Known rows, with every step that occurs
sute/renifen: [ -7 -14  -8  15   6  12  -1  -8   9 -17   5  -9 -13  42  -6  -1  18  -6
  -8  16  15  -6  11  11   3  -4  -7  16  -7  49  -9   9 -10  14  18  18
 -10  -7   7   6   3   5  -5 -20]
kuva/kifed/zugu/bupi: [-11  -6  -4 -16 -25  16  -8   7  18 -10  15  12 -14  36  10  -6  19   9
 -10  19  21 -20  21  -3  -6   0 -15 -16  -7 -12  -7   7 -12  -8  -5 -21
  -4  -1  10 -10 -21 -65   1   5]
vitap/sumove/sute/nuko/zugu/kifed: [ 30 -17 -13 -20  -4 -29 -19 -10  26 -40   5  -5  -5  18 -10 -10   0   9
  -4 -14  22  17  21  10  14   4  -2 -14 -13   2 -13 -13 -20   5  42  36
 -21  -8  26 -30  18  17  17   7]
renifen/sute/sumove/vitap/vuro: [ 12 -17  -1   8  -2  22  -9 -19  30  -4  -8 -10  15   6  -9  -1 -11  14
 -15 -23  19 -41  21  11  -9  -6 -30 -37 -11  16   8  -6  -1  -2  18  43
 -55 -13   1  -4  23   9  -3  31]
vuro/vitap/sumove/sute/nuko/zugu: [ 29 -10  -3  -4   7 -13 -13 -13  19 -62   5   3  23   3 -39 -26  -7  18
   2 -15  18   8  12  17  10  -1 -29  -7 -27  -2 -18  18 -35   7  29   1
   9   0  22 -18  25  13  39  21]
kifed/zugu/renifen/sute/nuko: [  8 -16 -10  -2  -9  24   0  17  19  15   7  13  -1  -7  12   8  13   6
  11 -18  20   6  22   7   0  17  22 -90 -18  70  16  25 -28   2  -3  36
 -23 -18  14 -29  -7 -45   6   2]
zugu/kifed: [  0 -11 -11  -6   1   0   2   4  12   3  11  -2 -18  22  18  -2  15   2
 -11  15  16  -7  22   7  -6  -8  -9  -7  12   0 -15   8  -1   8  23  -2
 -22  -5   4  -1   4   3  -7 -13]
kuva/kifed/zugu/nuko/vitap: [ -2 -20   3 -16  -7  14   8  -1  29  45  11  24 -13  -8  22  -6   8  -2
 -10  16  15  -7  27  -4  22   7  21 -36 -10  18  -5  18 -18   0   6  33
  42  -5  24  -7 -10 -40  -8 -17]
renifen/sute/nuko: [  5 -12  -4  15  10  26   1 -16  21 -29   3   4   3   5   3   2  14  -1
  -8 -26  14  -8  16  11  -6   7 -12 -41 -11  35  12  21 -18  10  10  45
 -21  -3  -1  -7   0 -10  11   2]
vuro/vitap: [  0  -5   0   9  11  11   7  -2   6 -16  11   9   9   6 -11 -19   7   9
  -5  13  13 -18  12  14 -13 -12 -38  -5  -2  -3 -19  36 -16  10  11 -38
   8   3  -1  12   9   0  15   1]
vuro/vitap/sumove/sute: [ 10 -12  -3   3   3   2  -3   2  20  -8   2   6  26 -15 -28 -29 -12  15
   0   3  16 -18  19  19 -12  -7 -36  -2 -12 -35 -26  20 -15   8  23 -71
  15   0   2 -13  28  22  25  20]
bupi/zugu/renifen/sute/nuko/vitap/sumove: [ 21 -22  -3  20  19 -13  23   7  25  31  -2 -20  -9 -13  12  -9  11  19
   1 -33  18  11  15  13  -4  17  42 -65  -3  17  16   8 -65   9  23  30
 -41 -11  29 -26  22  -4   5  -4]
bupi/vana: [  7  -7  -1  -2  14  -1  11 -12  17 -13   9   7   8 -13   5 -13  19 -13
 -22  -1  21 -30   9   8 -19 -17   7  15  -9 -45  -6  20 -24   2   2 -26
 -21  -3 -12  15   7 -18  -5 -17]
vana/bupi/zugu/kifed: [ -1 -13  -7  -5  10  -2   5  12   3  -8  17 -14 -30  42  27  -5  22  -2
  -4  23  22 -11  12  -2 -24   2   9  29   8 -46  -7   8 -16  12  15 -24
 -21  -9 -10   2  -3 -23 -28  -8]
renifen/sute: [ -3 -12   3  19  11  24   5  -7  23  -3   3   6   7  -9   5  -7  15  -1
  -5  -7  16 -18  24   9 -21  -2  -5 -24  -7  -1  20  31  -8   3   6  25
 -19  -2  -7   6   7  -4   9  -1]
kuva/kifed/zugu/nuko/sute: [-14 -16  12 -30 -20  12  -8   6  26  42   6  18 -26 -25  19  -1  18 -17
  -9  10  15 -10  27  -1   4   7  29 -28 -13  24  -6  26 -24   0   2   0
  29  -3  19  -2 -15 -45  -6  -7]
kuva/kifed/zugu/nuko/sute/sumove/vitap: [ -5 -20  11 -44 -32  22 -21  -7  25  36  -1   8 -26 -23   6  -1   5 -10
 -24   8  16 -21  17   0   5   5  17 -43 -18  43 -21  12 -15   2  -3  16
  13  -9  27  -8  -5 -39 -11  15]
zugu/bupi/vana: [  6  -2  -4 -10   8  -9  16   4  15 -18  12   7  -4  -3   7  -7  22  -8
 -22  -1  25 -23  10   5 -34 -16  -2  14  -3 -54 -14  14 -24   0  -9 -67
 -47  -7  -3  10  -3 -37  -7  -2]
sute/renifen/zugu: [-16 -11  -1  16   7  -1 -15  -2  16  11   5  -5   0  27 -14  -9  18   1
  -5  28  20  -9  18   9   6  -1  13  -7 -12  23   0   3 -14  14   6  84
   0  -4   3  -6  -4   7  -2 -20]
vana/bupi/zugu/renifen/sute: [  3 -15   0   9  15  11   9  24  11   0  13 -17 -16   1  20  -4  22  -2
   7   0  26   3  16  -1 -44  13  28  -7  -6 -16  30  31 -22   8  -2 -23
 -35 -15 -13  -9   4 -43 -22   8]
zugu/renifen/sute/sumove: [  7 -11  -5   4   5   8  -5   5  33  21   3 -11 -11 -13  14   0   3  11
 -10  -2  17 -10  18   9 -17   3  -7 -49  -4  52  21  14 -11  -3  12  31
 -54 -13   4  -3  22   1  -2  18]
sumove/sute: [  8 -16  -5  -6   0  17  -5  -4  19 -15   9   2  12  -4  -6 -12   5 -11
  -9  -5  19  -9  26   9 -23  -7 -18  11 -14   1  -9  21   9   8   9 -17
   4  -3   1   7   2  -1  -1  -4]
zugu/nuko/vitap: [  4 -18   3  -3  19  -1  18  -1  23  39   6  18 -12 -13  19  -4   5  -8
 -11  -1  15   8  25   3   0  -3  12  -6  -1  25 -12  24 -14  11  16  14
  -1  -6  20  13   2   1 -11 -15]
vana/bupi: [ -8  -8  -2  18  16  13  -4  -6   7 -25  11   5   1  29   9   1   8  -5
  -1  11  22 -17  14   1 -18   0 -18  41  -8 -18  -2  21  -6  11  11  -2
 -24   3 -10   9  -6 -13  -9   0]
kuva/kifed/zugu/renifen/sute: [ -4 -14  -2  -8 -23  25  -3  15  25  16  11   3  -6 -12  15  -3  19  10
   2  10  19  -9  26   2  -7  12  16 -76 -12  21  30  24 -12  -9  -5  23
   6 -12   6 -27  -3 -57   4   0]
kuva/kifed/zugu: [-10 -11  -1  -7 -21  22 -11  -8  20   0  12  11   0  25  10 -12  15   5
 -11  20  17 -30  19   1  10  -1  -6 -16 -14   0   2  15 -11  -5   4  28
  22   3   2  -7 -12 -46   2 -13]
vuro/vitap/sumove/sute/renifen: [  3 -16  -9  11   4   5  -2   1  13 -23   0 -11  15  13 -39 -21  -7  11
   3  14  15  -9  12  20   1  -2 -30  -2 -14   9 -28  11 -17  15  29 -61
  26 -10  10 -20  29  28  22   8]
vana/bupi/zugu: [ -2 -12   2  11  17   5   3  -1   6 -18  14  -8 -12  33  13 -14  19  -7
  -7  12  23 -17   8  -1 -28  -2   6  52  -7 -40   2  21 -22  10   5 -21
 -18  -2 -16  15  -4 -28 -23  -6]
vitap/sumove/sute: [  8 -17  -4   4  -3  -2 -11  -4  27   0  -2   2  17  -4 -12 -21  -8   3
  -8  -7  21 -16  23  14 -10  -5 -12  16 -14 -32 -13   6  -7   2  24 -30
 -15  -2   1 -10  20  19   5   8]
kifed/zugu/nuko/sute: [-10 -18  10 -22  -8   6  -2  16  19  60   2  33 -17 -37  16   1  14 -20
   2   4  16  -3  29   3  -2   2  37 -21 -15  36 -14  36 -31   4  -1  -5
  -2  -9  22  10 -14 -25  -4 -10]

Rows
[ -7 -19  -4   9  -1 -13 -24   1  30  19  -4 -12  18   9 -30 -21   0   8
  -2  18  23  -8  24  15   6   4  17  -6 -22 -10  -8 -13 -15  11  19  56
   5  -8   5 -31  15  27   8  -3]	vitap/sumove/sute/renifen/zugu
[-18 -13   3  13  10   8  -1  -9   4  -5  -2 -18 -16   9  -6   8  26 -17
  -4   4  13  -6  17  15 -12   1   9   7  -7  59  -8  22 -31  19  15  17
 -13   0  30  15  -1  14   6 -23]	nuko/sute/renifen
[  8 -17  -3   1  -7  11  -7  -7   8 -16  -1   1  11  29  -9  -6  -3   4
 -10 -14  23 -23  20  11  -6 -13 -21   3 -10  -2 -18   4   4   5  18  -6
 -39  -7   7  -1   4  -4 -11   7]	sumove/vitap/vuro
[  2 -19 -11   1  -1  20  -7  -7  14 -29   6 -13   0  21 -16  -4  11 -15
  -5   7  18   0  19  10 -12  -2 -11  13 -15  44 -12  11   7  15  15 -10
  13 -12   8  -1   4   5  -3 -17]	sumove/sute/renifen
[  1 -14   1  29  22 -17  12 -13  23  28  -4   2  12   1   2 -14  -2  17
  -4  -4  16 -18  21  14   7  -3   1   2  -4 -21 -10   8 -36   6  31  26
 -31   9  28   0  19  33  15 -11]	nuko/vitap/sumove
[ 16 -19  -6   4  15  18  10 -19  19 -21   7  -2  16  -7  -5   0   3  -6
  -6 -30  15   4  24  10  -8   7 -14 -22 -15  42 -14  13 -14  19  14  31
  11   0  32  -3  -4   4  10 -16]	sumove/sute/nuko/vitap
[ 11 -15  -4 -10   1  -7   5  23  11  15  14 -14 -27  11  16 -19  23  -1
 -12   6  22   5  11   7 -24  -6  24   5   1  11  -3  22 -27   4   7 -32
 -31 -13   4   9   6 -26 -24 -12]	bupi/zugu/renifen
[ 18 -19  -3  11  20   7  28   8  16  14   8 -19 -13 -16  18  -2  24   5
  -1 -32  16  17  17   8 -18  16  36 -70  -3  48  20  23 -48  13   5  38
 -22 -13  30  -9   4 -24  -2 -14]	bupi/zugu/renifen/sute/nuko/vitap
[ 27  -1  -6 -17  13 -21   4 -12  14 -70  15   4  -7  19  -4  -4  26  -6
 -19 -20  28   4   4   2 -14 -10   3  11 -17 -21  -5   8 -45  -1  -3   3
 -52  -6  16   6  -5 -45  10   2]	sute/nuko/zugu/bupi/vana
[ 13 -21  -6  -8 -21  18 -11  12  28  36  -4   0   9  -7  -1   5 -12  21
   4 -13  24 -24  26   7  -2   2   2 -85 -17  53   8  -3 -10 -10   5  31
 -59 -28  17 -26  14 -26  -7  30]	kifed/zugu/renifen/sute/sumove/vitap/vuro
[ 21   0   1 -12  12 -26   6  -1  16 -48  16   6  -5   3  -2 -14  27  -4
 -16  -1  29  -7  11   0 -28 -19   7  26 -13 -59   0  18 -35  -6  -5 -18
 -53  -6  10  18   1 -37   7  -2]	nuko/zugu/bupi/vana
[ 21 -11  -7  -6   8  -2  -3 -12  20 -43  10  -2 -13  16   7   4  21   7
  -1 -14  18  14  22   6   1   6   5 -56  -6  29  20  12 -20   5  23  90
 -28  -9  18 -13   6  -5  20  -1]	renifen/sute/nuko/zugu/kifed
[  1 -13  -8 -11 -12   5  -3  24  12  33  12  17  -6   6  14  -3  12   5
   4  14  22  -1  22   5  -1   1  20 -32 -11  41  -5  25 -19  -2   0  -4
 -23 -12  17  -9  -5 -38  -7 -13]	kifed/zugu/renifen
[  3  -5  -5 -15  -4  -1  12  12  15   2  13  23   3  -5   7  -6  21  -3
 -11   5  27 -29  15   0 -21 -12  17 -10 -13 -49 -13  16 -34  -7 -22 -58
 -37 -12   2   1 -14 -62  -3  -7]	kifed/zugu/bupi/vana
[-17 -13 -10   3   2 -13 -12  10  14  18   9 -12 -16  37   0  -1  22   6
  -3  40  19  -1  22   8  10   1  19 -30   2  21  -9 -12  -7  16  17  78
  -5 -12   7 -20  -3  11  -6 -23]	sute/renifen/zugu/kifed
[ 11 -15  -6   0  -6   9 -15 -19  22  -4  -4  -8   7  32  -8  -5 -14  11
 -22 -11  20 -38  14  11   2 -15 -37   1  -8  23 -20 -15  -2   0  24  20
 -56  -9   6   5  20  11 -13  21]	sute/sumove/vitap/vuro
[ -8  -7   8   6  11   2 -10 -18  23  19  -2 -11  -9 -12   7   0   8  -6
 -19  -2  11 -30  16  14 -15  -6 -14   5  -5  39  -7  15 -32   6  16  35
 -43   7  21  27  10  21   6   2]	nuko/sute/sumove
[ 29 -14  -5 -15   4   2 -17 -19  21 -66  12   2   8  15 -16 -11  10  -9
  -6 -23  21  18  19   7  -3  -1 -12   9 -27  37  -3  17 -12   6  15  52
  -1  -2  20   2  -1 -10  14  -3]	sumove/sute/nuko/zugu
[ 29  -6  -7 -14   2 -20  -9   4  17 -67   8   3  11  13 -38 -19  -4  21
   2 -16  23  17  12  14  -9  -1 -38  -8 -20 -13 -26   9 -36   5  20 -43
 -17  -3  31 -23  15  -6  38  36]	vuro/vitap/sumove/sute/nuko/zugu/bupi
[ 11 -13  -9   4   3  18   3   8  18  -9   6  -3  -9  -3  10   8  14   0
  -1 -25  18  13  17  10 -14  13   4 -66  -6  64  15  22 -19   9   7  24
 -34 -12  10 -20   3 -23   1   8]	zugu/renifen/sute/nuko
[  2  -7  -1  16   8  -6   3   0  15   1   1   9  15   4 -18 -26  -5  23
  -5  12  14 -23  10  18   2 -11 -31   0  -4 -34 -23  20 -29   5  28 -47
  -9   5   1  -6  27  21  24  11]	vuro/vitap/sumove
[ 16 -13 -10   1   1   7  -4  -6  17 -32   3   5  23   0 -32 -20 -13  13
  -3 -16  15  -7  11  20   1   2 -43 -22 -15   0 -34  12 -26  14  26 -49
  16  -1   8 -26  22  14  26  22]	vuro/vitap/sumove/sute/nuko
[ -7 -18  -4   2   1   6 -19   1  22  -1   6 -10  14   9 -22 -12  12  -6
  -2  21  21   0  26   9  -6   2  10 -11 -22  22  -3   3   1  16   1  58
  20 -10   4 -15  -3   7  -1 -14]	sumove/sute/renifen/zugu
[  5 -23   6   9  29 -23  16   7  22  42   3   4 -20   4  21 -15   0   1
  -2   3  22  -1  12  -3  -2   7  38  36  -5 -50  -8  10 -45  10  25 -18
 -14  -7   5  -3  15  -3 -26   1]	vana/bupi/zugu/nuko/vitap/sumove
[  2 -19   2 -12  14   3   3  14  15  11  14   8 -31  18  23 -12  16 -17
  -9  11  23   1   9  -7 -19   3  25  48  -7 -29  -4  23 -16  10   6 -38
  -5 -13 -23  11  -3 -37 -41   2]	vana/bupi/zugu/nuko
[ 12 -20   2 -21   4  -3   7  12  20  28  11  12 -35   4  19 -24  19 -15
 -20   6  18   3  13   0  -8  -8  29  23  -2  -4  -9  22 -18   5   8 -35
  -3 -15 -12  16   4 -26 -35  -8]	bupi/zugu/nuko
[ -6 -23  -9  10   9 -29  -3   7  27  45  -2 -22  11  -4 -14  -7   0  17
   6  22  20   1  35  13  12  11  30 -49  -5  -8 -14 -25 -19  19  32  74
   8 -12  38 -39  15  44  12 -20]	nuko/vitap/sumove/sute/renifen/zugu/kifed
[ -5 -15 -11  -2  -2 -18 -12  19  19  16   4 -14  11   2 -34 -20  -2  25
   6  38  18  -5  24  17   7   4  -3 -49  -4 -19 -28 -11 -13  18  27  -4
  28 -15  11 -46  24  34  21   5]	vuro/vitap/sumove/sute/renifen/zugu/kifed
[  7 -15  -8 -11   1  -8   9  10   9   7  14 -12 -31  27  22 -16  26  -1
 -15  17  17  -9  15   4 -14  -9  14  -2  13 -24 -12   6 -18   8  19 -16
 -18 -10  -1   8   4 -12 -19 -20]	bupi/zugu/kifed
[ -9  -4  -5   1   9 -17   1   9  16  -3   9  -7  -2  13 -12  -6  28  -2
 -14  21  28 -15  10   5 -19  -8  26  -8  -9 -37  -9  -5 -32   9 -17   8
 -30 -13  -2 -11  -8 -28  -7 -11]	sute/renifen/zugu/bupi/vana
[  7 -14  -3  -8  -6  18 -13 -19  16 -15   1  -2   0  20  -8 -10  -3   4
 -26   2  18 -26   9   9  -8 -13 -27   0  -9  23 -21   4   2   8   9  18
 -34  -3   8  11  11   3  -7  13]	sute/sumove/vitap
[ 15 -18 -11  -1  -3   2 -13 -11  27 -23  -1   0  13  10 -14 -11  -8   2
 -11 -26  19  -6  15  16   5   3 -17  -3 -18   6 -19  -1 -18   9  27  -5
 -12  -2   7 -24  13   9   8  11]	vitap/sumove/sute/nuko
[ 12  -9  -4 -12   5 -20  -6  -3  15 -25  14  -1 -18  28   9  -8  19   6
  -6  17  20   8  22   4   0  -9   2   7   0  -3   1  12 -11   2  28  48
 -30  -3  18   8   6   5   6 -14]	nuko/zugu/kifed
[   9  -18   -5   10    7   19   18   10   18   31    6   10    6  -26
   15   14   11   10   15  -25   17    9   26    7    3   21   30 -108
  -14   81   16   26  -41    7    0   66  -14  -14   43  -26   -6  -34
   15  -14]	kifed/zugu/renifen/sute/nuko/vitap
[  1 -11  -8  -7   2 -30  -8  13  29   3   0 -12  16  -9 -29 -16  10   3
 -11  10  31 -16  17   9 -17  -3  27  -7 -19 -67 -15 -20 -31   5  -2 -27
 -22 -17   2 -33  10  -9   1   6]	vitap/sumove/sute/renifen/zugu/bupi/vana
[ 34 -17 -11 -17  -4 -27 -22   4  26 -31   5  -8   0   4 -16 -13  -2   8
   2 -23  27  33  17  11   5   7  11 -11 -25  34  -4   2 -27   2  30  25
 -34  -9  30 -29  21   0  12  14]	vitap/sumove/sute/nuko/zugu/renifen
[  2 -14  -8 -10 -22  30  -7   4  23  -3  11   1 -10   4  13   7  18   9
   0  -9  18  -1  19   4   6  22  14 -95 -15  59  22  15 -21  -3   0  41
   7 -12  13 -42  -8 -67   4   2]	kuva/kifed/zugu/renifen/sute/nuko
[ 13 -24   6   0  18 -27  20   7  29  59  -1   6 -20 -12  17 -27   5   3
 -13  -3  17   2  15   5   7  -4  42  11  -2 -28 -15   9 -46   6  28  -8
 -11  -9  15   4  22   8 -17  -9]	bupi/zugu/nuko/vitap/sumove
[  2 -21 -11   9  -1   0 -11  -4  21  -9  -5 -15   6  23 -21 -12  -1  -2
  -4   5  19  -7  16  15   3   0  -4  18 -17  17 -15  -2  -8  10  30 -15
  -5 -11   9 -19  21  25   3  -4]	vitap/sumove/sute/renifen
[ 11 -29   0 -13  -2  -6   7  10  36  69  -2  30  11 -41   4 -14 -14   2
   6  -5  20   0  36   4  15   7  31 -32 -22  -2 -19  11 -23   0  16  -7
  17 -15  29 -20  11   0   2  -3]	kifed/zugu/nuko/vitap/sumove/sute
